Each row comes from the steps of one walk. Every step used is in the known rows, and no mark comes twice. Write the walk behind each row, first mark first.
Known rows:
fudos, soforap, fileb, bazamu: [ 29  11  -5   2   3   7 -17  19   0   4  10   1 -27  -5  -8  -5  13 -11
   1  -9  -3   9   4  -1]
pudi, soforap, zigutub: [  1   5 -11  -1  -7  12  -7  11  -6   0  -2  -5 -21  -4 -16 -13   4  -2
  -6   4 -11   3   9   0]
soforap, zigutub, pudi, fileb, bazamu: [  5  -1  -2   1  -5   3  -5  -4  16   5   2   2 -43  -9 -11  -5   3  -8
  -5   4   8  -7   2  -2]
zigutub, pudi: [-4 17 -3  1 -1  2  4 12 16  5  6 -1  1 -4 -9 -9  4 -3 -4  1  3  2 -1  2]
bazamu, fudos, soforap, pudi, zigutub: [ 16   8   4  11  -2  17 -15   4 -16 -10   2  13 -13  -4 -11  -7   8  -5
   3   3  -5   7  15  -1]
fudos, pudi, fileb, bazamu: [ 17   2  -5   5   3   4 -10   2  27   1   6   2 -34 -13 -10   5  19  -7
   0  -8   5   0   0  -3]
fileb, bazamu, soforap: [ 11   0  -4   1   2   1 -11   6   8   1   7  -3 -13  -6  -8 -10  11  -3
  -2  -4 -11  10  -1  -1]
fileb, bazamu, fudos, soforap, kufa: [ 27  -7   0   8  -4   6 -19  11   3  -5   6   1  -7  -3 -10 -15  16  -6
  -5   1 -26  11   4   1]
fileb, bazamu, fudos, soforap: [ 25  -5   5   7   0   7 -14   7   6  -1   6   3 -12  -4  -8  -4  18  -7
  -1   0 -21  11   7   1]
kufa, soforap, fileb: [  8  31 -15   2  -2  -1  -8  23   8  17  14  -3   4  -2 -10   4   9  -2
   1  -9   6   7   2   1]
soforap, zigutub, pudi, fileb: [ -4   7  -4   1  -7   0  -3  -2  14   2   1   1 -29  -8 -12  -6   0  -4
  -5   4  10  -5   4  -1]
soforap, zigutub, pudi, fileb, bazamu, fudos: [ 12  -7   4   5  -7   4  -7 -10  16   2   3   7 -30  -6  -9   1  11  -8
  -2   5   0  -5   6  -1]
fudos, pudi, soforap: [  7  13  -9   1   0  12  -7  16   4  -5  -1   1 -12  -8 -13  -8  16  -2
  -3  -2 -12   7   7  -1]
pudi, zigutub: [  2  13  -8   4   3   7  -3  10  10   3   8  -2  -1  -4 -12 -10   2  -6
  -2   2   1   1   0   0]
zigutub, pudi, soforap, fileb, bazamu, fudos: [ 32  11  -2   1  -1  10 -11  11   3   0   4   7 -13  -1  -5  -7  17 -11
  -1   2 -11  -2  10   1]
soforap, zigutub: [ -6   9  -9   1  -6   6  -1   9   4   5   4  -3  -8  -2 -13  -1   3  -1
  -4  -3   1   7   3   0]
fileb, bazamu, fudos, pudi, soforap, kufa: [ 26  -3  -6   7  -2  13 -15  12   2 -10   1   4  -9  -5 -12 -11  25  -5
  -4   1 -27   7   8   0]
kufa, soforap, pudi: [ -4  21  -9   2  -4   7  -5  15   2  13   8   2  -6  -4 -15   3   8   4
   0  -4   7   5   4   1]
fudos, soforap, fileb: [ 20  20  -7   3   0   3 -14  22  -3   2   9   1 -13  -5  -8  -5   8  -7
   1  -9  -1  13   6  -1]
bazamu, fileb: [  5  11  -3  -5   2   2  -4   0  14  13   8  -3   1  -4 -12   1  10  -1
  -2  -6  -3  13  -1   0]
kufa, soforap: [ -5  19 -10   2  -2  -1  -4  18  15  14  10  -6   5  -3 -14  -2   7   2
  -3  -2  -4   6  -1   2]
fileb, bazamu, soforap, zigutub, pudi, fudos: [ -1   1   3  -1  -4   7 -10   7  -9  -8   0   2 -26 -11 -12 -15  12  -4
  -5  -1 -13  -3   8   1]
fudos, pudi: [ -1  17  -7   5   1   7  -1  13  13  -1   4   3  -1  -7 -11   3  14  -2
  -1  -7   2  10   2  -1]
zigutub, pudi, fudos, soforap: [  4  12   6   1  -1   6  -9  19   0  -7   2  -1 -16 -12 -11 -19  12  -4
  -6  -1 -15   0   9   4]
soforap, fileb, bazamu, fudos, pudi: [ 28  15  -4   8   3  10 -10  11   8   0   9  12  -4  -3  -5  18  26  -9
   6 -13   2  11   7  -2]
fileb, bazamu, soforap, zigutub: [  4  -1  -4   0  -4   5 -11   3  -4  -1   2   0 -21  -6 -12  -9   7  -3
  -2  -3  -8   9   4  -2]

Which walk is each row?
[16  6 -1  9 -2  2 -9 -3 22 -5  5  7 -8 -9 -7 11 22 -3  2 -5 -2  6  7 -3]
bazamu, fudos, pudi, fileb
[  6  10   1   2  -4   4 -13  23  -4 -10   3  -3 -14 -12 -13 -29  11  -4
 -10   1 -22   0   7   4]
zigutub, pudi, fudos, soforap, kufa
[ 12   5 -14   0  -4   5 -11  19   3  -1   3 -10  -5  -5 -13 -25   8  -1
 -10   3 -20   2   2   1]
pudi, soforap, kufa
[ 32  10  -6   5   1   5  -9   9  11   7  13   3   0   0  -4  12  19 -10
   4 -10  -1   7   4   0]
soforap, fileb, bazamu, fudos
[ 11   5  -4   3  -4   1 -15  -4   2  -5   5   4 -29 -12  -8  -4  10   1
   0  -4   7   5   7  -5]
bazamu, soforap, pudi, fileb
[  5  11  -3   1  -1  11  -5  13   0  -1   7  -1 -12 -11 -12   3  16  -3
  -2  -9   2   0   8   1]
soforap, pudi, fudos
[ 17  24 -10  -2  -2   6  -6  19   0   2   4   1 -13  -3  -8 -15   6  -7
  -3   0  -1  -2   7   1]
zigutub, pudi, soforap, fileb
[ 16   6   1  11   4  16  -8   3   8  -6   4  10  -4  -5 -10   4  19  -9
   4  -1  -7   3   6  -1]
fileb, bazamu, fudos, pudi, zigutub
[ 16  22 -13   1   2   2 -11  22  11  19  14  -2 -10  -2 -11   5  12  -6
   2  -8   4   4   0   1]
kufa, soforap, fileb, bazamu
[  2  16  -6   5   0  15  -4   7  -3   1   6   5 -12  -5 -13  -5   1  -4
   1   0  13   1   5  -1]
soforap, pudi, zigutub
[ 26  -6   9   7  -1   1 -16  -3  17  -3   3   7 -33  -9  -6  -9  15  -9
  -3   5 -13  -1   6   0]
zigutub, pudi, fileb, bazamu, fudos, soforap
[-13  12  -1   0  -8   2  -5   4  -9  -5  -2   5  -9  -5 -11 -15  -1   1
  -4   4  -2   7   6  -1]
bazamu, soforap, zigutub, pudi
[-12  16 -11   1  -7   4  -4  15   3  13   5  -3  -6  -3 -17  -1   3   3
  -3   0  -1   6   3   1]
kufa, soforap, zigutub
[  3  12  -5  -2  -2   7  -2  14   6   0  -1  -2 -11  -5 -11 -21   5  -3
  -7   7 -11  -2   5   3]
zigutub, pudi, soforap
[ 10   7   0   2   1   6 -13  20   1  -6   5  -6 -17 -12 -12 -11  15  -4
  -5  -5 -19   5   9   3]
pudi, fudos, soforap
[ 26  -4   0   4  -1  10 -19   2   4  -1   4   5 -58 -13 -11  -4  13  -8
   0  -3   3   1   7  -4]
fudos, soforap, pudi, fileb, bazamu
[ 24  14 -10   1   3   4  -7  16  12  11  13  -2 -13  -2  -7   4  12 -10
   1 -11   6   5  -1  -1]
soforap, fileb, bazamu
[  4  14 -10   4  -5   1 -11   6  13  11   9   1 -27 -10 -14   5   9   1
   0  -3  11  -1   4  -2]
kufa, soforap, pudi, fileb
[ 25  17  -8   5   0   2 -13  15  11  15  15   2   2   0  -8  11  19  -6
   4  -7  -5   6   4   1]
kufa, soforap, fileb, bazamu, fudos
[-10  15  -6   2  -9  -2  -6   5  13  10   3   1 -26  -8 -15  -6   0   1
  -5   6   7  -5   3   0]
kufa, soforap, zigutub, pudi, fileb
[ 35 -14  -1   9  -4   0 -25   2  14  -5   7   0 -28  -9  -8 -13  17  -8
  -5   2 -23   4   5  -2]
pudi, fileb, bazamu, fudos, soforap, kufa
[ 12   7  -7   5  -4   3 -15  20   0  -4   6  -5  -6  -6 -13 -23   6  -2
  -7   0 -17  12   2   0]
fudos, soforap, kufa
[ 32  10 -13  -2   2  10 -13  18   3   6   8  -4 -24  -4  -8  -7  14 -11
  -1  -6  -6   1   5   0]
pudi, soforap, fileb, bazamu
[-19  22  -7   1  -8   4  -1  14   3  11   2   2  -6  -3 -16  -8  -1   2
  -5   6   3   1   3   2]
kufa, soforap, zigutub, pudi
[ 14   1   0   1   1  -1  -5   0  30   6   7  -2 -31  -9  -8  -7   8  -8
  -4   1   5  -9  -2   0]
zigutub, pudi, fileb, bazamu
[ 16  -3  -3   2  -3  -5 -17   1  14  -4   6  -1 -28 -11  -8 -25   7  -4
  -7   2  -7  -3  -3  -2]
zigutub, pudi, fileb, bazamu, soforap, kufa
[ 25   0   6  11   0  21 -17   2 -13  -7   3  13 -26  -5 -11  -6  13 -10
   3   3  -7   4  13  -2]
fileb, bazamu, fudos, soforap, pudi, zigutub
[ 19  -3  -1   5   0   5  -5   3  18   6   9   0   1  -1  -7   4  18  -6
  -1  -3 -12   7   1   1]
fileb, bazamu, fudos
[  8  11  -1   4  -3  12 -11  13  -9  -3   3   5 -24  -7 -12  -7   8  -2
  -1  -3   0  11   9  -2]
fudos, soforap, pudi
[ 12   5  -3   5   2  15 -14   2 -13  -5   4   8 -25  -7 -10 -12   6  -6
   2   0   3   1   5  -3]
fileb, bazamu, soforap, pudi, zigutub
[ 21  -9  -8   3  -2  -6 -21   0  15  -3   9  -6 -27 -11  -8 -19  11  -4
  -6  -2 -12   2  -3  -3]
pudi, fileb, bazamu, soforap, kufa
[ -4   3   0   0  -6   5  -7   2  -5  -2  -1   5 -23  -5 -10 -15   3  -3
  -4   3  -4   4   3  -1]
fileb, bazamu, soforap, zigutub, pudi
[  9  11  -6   6   1   2  -7   4  24  -1   5   2 -21 -12 -10   5  15  -3
   0  -7   7   3   3  -3]
fudos, pudi, fileb
[ -1  20  -6   8   3  13  -4  12   6  -4   4   5  -4  -7 -12  -5   8  -5
   1  -2   3   4   3  -1]
fudos, pudi, zigutub
[  5   9  -2   2  -2  -5  -3   2  26   4   6  -1 -18  -9  -8  -8   5  -4
  -5   2   8  -5  -1   0]
zigutub, pudi, fileb
[ 10  -2   9   6  -6  11 -11   3  -7  -4  -2  11 -24  -3 -11  -9   9  -7
  -3   7 -13   6  10   0]
fileb, bazamu, fudos, soforap, zigutub, pudi
